Every row comes from one small tree of marks. The marks that hang from a mark follow it in brackets, in the order of their numbers. Every link used is in the known rows. Which tree was each row made from?
(in the rows, 128 means zero)
Known rows:
J206{J859{J199{J396{J785}}}}: [ 94 126 168 127 150  96 120 122 156 124 125 112 121 134 141  92 137 104
  60 138 130 106 117 122 108  78  93 137 133]
J206{J859{J199{J216{J915{J851{J498}}} J396{J785}}}}: [107 132 150 145 184 117 108 134 141 100 134 103 106 118 106  71 142 148
  34 118 162 125  97 109  98  60  81 116 129]
J859{J199{J216 J396}}: [ 87 175 145 138 151 130 111 102 125 136 123 105 126 141 121 102 125 155
  74 115 130 122  99  86 101  81  87 152 128]
J396{J199 J915{J216}}: [108 142 136 142 151  85 119 131 108 146 129 130  91 141  93 121 166 150
 133 126 119 138  82 120  93  93 111 163 114]
J206{J859{J199{J216{J915{J851}}}}}: [131 109 145 138 157 114 122 112 105 127 119 106 126 126 124  77 133 167
  50 100 167 152  73 111  78  64  58 106 113]
J851{J498 J915}: [114  99 102 132 148 149 117 124 151 129 150 149 118 100  82 118 132 123
  81 137 138 100 152 134 147 134 147 126 148]
J487{J915{J216 J851{J498{J232 J396{J199 J785}}}}}: [119 121 127 116 182 136 123 204 116 128 167 142  67  76  83 101 210 118
  89 148 126 111 106 125 115  99 177 127 156]
J487{J915{J851{J498{J396}}}}: [141  98 117 123 161 142 131 157 122 123 161 141 100  81  94 107 177 102
 100 135 138 127 100 134 125 114 161  88 154]
J859{J199{J216 J396{J915{J851{J498}}}} J206}: [ 93 145 144 158 162  94  91  91  98 145 123 100 101 128 103  89 158 154
  25 120 149 146  81  95 103  61  87 127 123]
J915{J216 J851{J498{J396}}}: [136 130 122 139 162 140 127 161 103 125 171 129  94  80  86 104 158 156
  85 133 152 132 113 133 128 145 142 109 151]
J915{J216 J851{J498{J396{J785}}}}: [139 131 137 137 178 128 125 188 100 116 163 126  75  83  87  99 167 139
  88 140 152 125 112 140 126 139 149 110 158]
J206{J859}: [125 100 132 128 127 114 126 112 144 128 129 124 143 133 146 113 132 118
  94 132 134 126 130 140 119 107 101 125 121]
J199{J396{J785{J487} J915{J216 J851}} J859{J206}}: [120 177 177 168 162  18 119 132  77 100 132 122  71 137  99 104 165 111
  55 129 153 118 103 151  73 103 124 123 148]
J915{J216 J851{J498{J396{J199{J859} J785{J487}}}}}: [129 173 156 140 192  86 116 167  92 106 166 124  76  94  81 100 173 131
  67 134 145 114 106 119 101 141 138 129 146]
J199{J396{J915{J216 J851}} J859{J206}}: [102 151 144 168 139  58 120  98  88 127 126 119  93 126 110 110 156 146
  45 116 151 133  99 134  85  82 101 127 137]
J396{J199{J859} J785 J915{J216 J851{J498}}}: [106 145 140 157 193  61  99 162 100 122 132 121  58 121  85 105 191 140
  67 132 147 128  79 127  92  77 118 142 128]
J396{J785{J487} J915{J216 J851}}: [160 144 167 155 168  48 129 191  73 101 156 136  60 138  78 112 169 115
 125 135 155 130  86 174  87 136 144  97 147]
J785{J487{J915}}: [151 143 141 123 137  95 134 133 114 115 149 149 121 133 104 127 146  86
 138 130 131 112 121 154  94 146 155 112 142]
J859{J199{J396{J785{J487}}} J206}: [113 169 189 128 149  61 117 112 113 123 119 113 109 133 127 102 134  94
  68 135 128 109 125 114  97 114 122 144 134]
J859{J199{J216{J915} J396{J785{J487}}} J206}: [118 191 185 140 171  76 119 109  89 108 105 103  95 143 110  83 132 132
  66 112 149 129 105  94  68  83  95 147 122]
J206{J859{J199{J216 J396{J785 J915}}}}: [ 84 137 165 147 166  86 106 120 132 128 118 104  97 156 128  82 156 122
  48 132 138 125  80 113  90  36  71 141 125]
J206{J859{J199}}: [110 104 148 124 137 106 119 102 136 149 121 115 138 130 147  97 132 126
  60 126 142 126 106 127 103  88  80 128 119]
J498{J232 J396{J785} J851}: [106 115 150 120 130 154 134 205 129 116 147 126  68  86 131 112 206 112
 111 158 112 119 141 145 179 120 193 154 144]
J216{J915{J851{J498}}}: [151 113 116 139 158 142 127 148 123  96 147 130 110  96  86 112 129 159
 116 112 159 143 117 133 130 131 137  92 128]
J785{J396{J915{J216 J851{J498{J232}}}} J487}: [ 99 133 136 158 167  83 126 181  87 133 212 128  73 142  75 127 175 119
  75 139 153 113 122 177 125 134 167  99 181]

Write each row's tree:
[152 159 155 125 161  79 137 173  95 109 140 148  83 133  97 117 160  86
 134 139 140 100 123 167  72 143 161 125 156]
J396{J785{J487{J915{J216}}}}
[129 115 157 128 138 125 143 176 117 108 128 124  70  91 126 110 189 100
 126 149 122 121 119 146 150 127 166 151 144]
J498{J396{J785} J851}
[115 119 130 129 180 142 130 169 119 128 157 148  66  82  68  92 162 117
  73 150 142  95 138 135 127 125 156 141 168]
J851{J498{J396{J785}} J915{J216}}
[127 115 123 122 172 145 128 212 108 129 171 146  65  76  86 101 202 116
  83 149 143 115 116 150 119 110 183 105 168]
J487{J915{J216 J851{J498{J232 J396{J785}}}}}
[108 166 151 159 172  92 108 201 130  94 192 134  66 123  65 117 175 123
  94 152 136 103 133 161 137 133 175 115 162]
J199{J396{J785{J487} J915{J216 J851{J498{J232}}}}}
[ 94 129 116 150 167 133  86 155 123 134 155 113  95 127  88 116 189 167
  85 128 124 152  81  91 140  69 122 131 110]
J396{J199{J216} J915{J851{J498{J232}}}}
[105 121 144 131 144 115 111  95 119 151 113 106 135 143 144  88 134 146
  45 118 147 137  94 107  88  69  61 135 113]
J206{J859{J199{J216}}}
[114 123 145 134 156 118 120  99 113 137 108 107 126 139 130  79 129 162
  59 104 158 145  88 107  76  62  58 131 106]
J206{J859{J199{J216{J915}}}}
[ 94  96  96 125 141 178 109 150 162 138 166 152 115  96  88 122 146 134
  67 144 129  98 174 134 174 128 169 131 148]
J851{J498{J232} J915}
[140 125 162 134 149 100 154 176  94 101 157 150  53  88  74 101 185 101
 106 146 137  96 128 171 119 158 175 154 172]
J498{J396{J785{J487}} J851{J915{J216}}}
[102 163 147 113 187 131 112 194 129 127 176 142  70  96  83 107 203 101
  96 160 111  99 137 121 127 122 188 155 147]
J851{J498{J232 J396{J199 J785{J487{J915{J216}}}}}}
[132 152 145 122 179  96 112 201 126 109 171 145  81 110  78 116 195 106
 106 149 126  98 126 137 108 130 179 133 147]
J396{J199 J785{J487{J915{J216 J851{J498{J232}}}}}}
[122 152 155 146 187  73  99 203 109 110 176 134  59 125  63 114 196 128
 102 150 132 121 104 143 120 124 164 130 136]
J396{J199 J785{J487} J915{J216 J851{J498{J232}}}}
[134 110 110 135 151 163 121 170 133 103 160 132 107  91  90 114 143 168
 104 120 152 140 135 132 151 126 153  94 129]
J216{J915{J851{J498{J232}}}}
[101 109 133 123 110 166 134 172 131 130 155 128  90  84 129 121 191 133
 109 148 111 128 141 141 183 127 180 154 138]
J498{J232 J396 J851}
[116 133 161 143 170 104 123 135 127  98 125 103 106 127 118  72 139 145
  50 112 155 132  82 108  83  53  73 114 125]
J206{J859{J199{J216{J915{J851}} J396{J785}}}}
[125 166 151 128 177 117 121 152 115  99 100 112  91 141 108 101 152 145
 135 117 125 137  91  83  90  71 107 162 104]
J396{J199{J216{J915}} J785}
[140 115 115 129 165 134 135 164 104 132 163 145  88  80  80 102 179 128
  92 133 150 125  99 147 101 122 155 101 163]
J487{J915{J216 J851{J498{J396}}}}
[ 99 158 164 161 170  24 121 102  54 132 145  99  90 170 112 115 175 108
  46 111 142 139  66 112  69  67  95 125 142]
J785{J396{J199{J216 J859{J206}} J915{J851}} J487}
[ 99 133 147 129 132 114 131 115 120 125 122 117  97  95 131 115 188 129
  94 130 113 127 106 107 134 103 132 182 118]
J498{J396{J199{J859}} J851}
[123 158 171 141 168  93 121 123  89 108 100  98  92 122 112  76 141 151
  51 106 154 144  84  89  76  60  89 129 125]
J859{J199{J216{J915{J851}} J396{J785}} J206}
[ 92 147 169 140 161  87 115 143 129 128 126 117  82 141 110 100 151 109
  94 136 124 115  92 119 111  72 118 138 138]
J859{J199{J396{J785 J915}}}
[128 132 129 141 170  83 146 160  86 125 197 139  93 126  77 125 164  90
  83 131 160  96 120 182  85 144 167  92 198]
J785{J396 J487{J915{J216 J851{J498}}}}
[ 73 153 140 119 178 148  98 171 146 131 148 117  84  97 122 105 187 117
  64 154 108 112 142  87 161  92 160 162 124]
J851{J498{J232 J396{J199{J859} J785}}}
[ 93 114 133 143 122 138 132 178 100 145 159 135  55  95 103 114 216 153
 104 147 122 136 113 160 155 111 172 160 141]
J498{J232 J396{J915{J216}} J851}
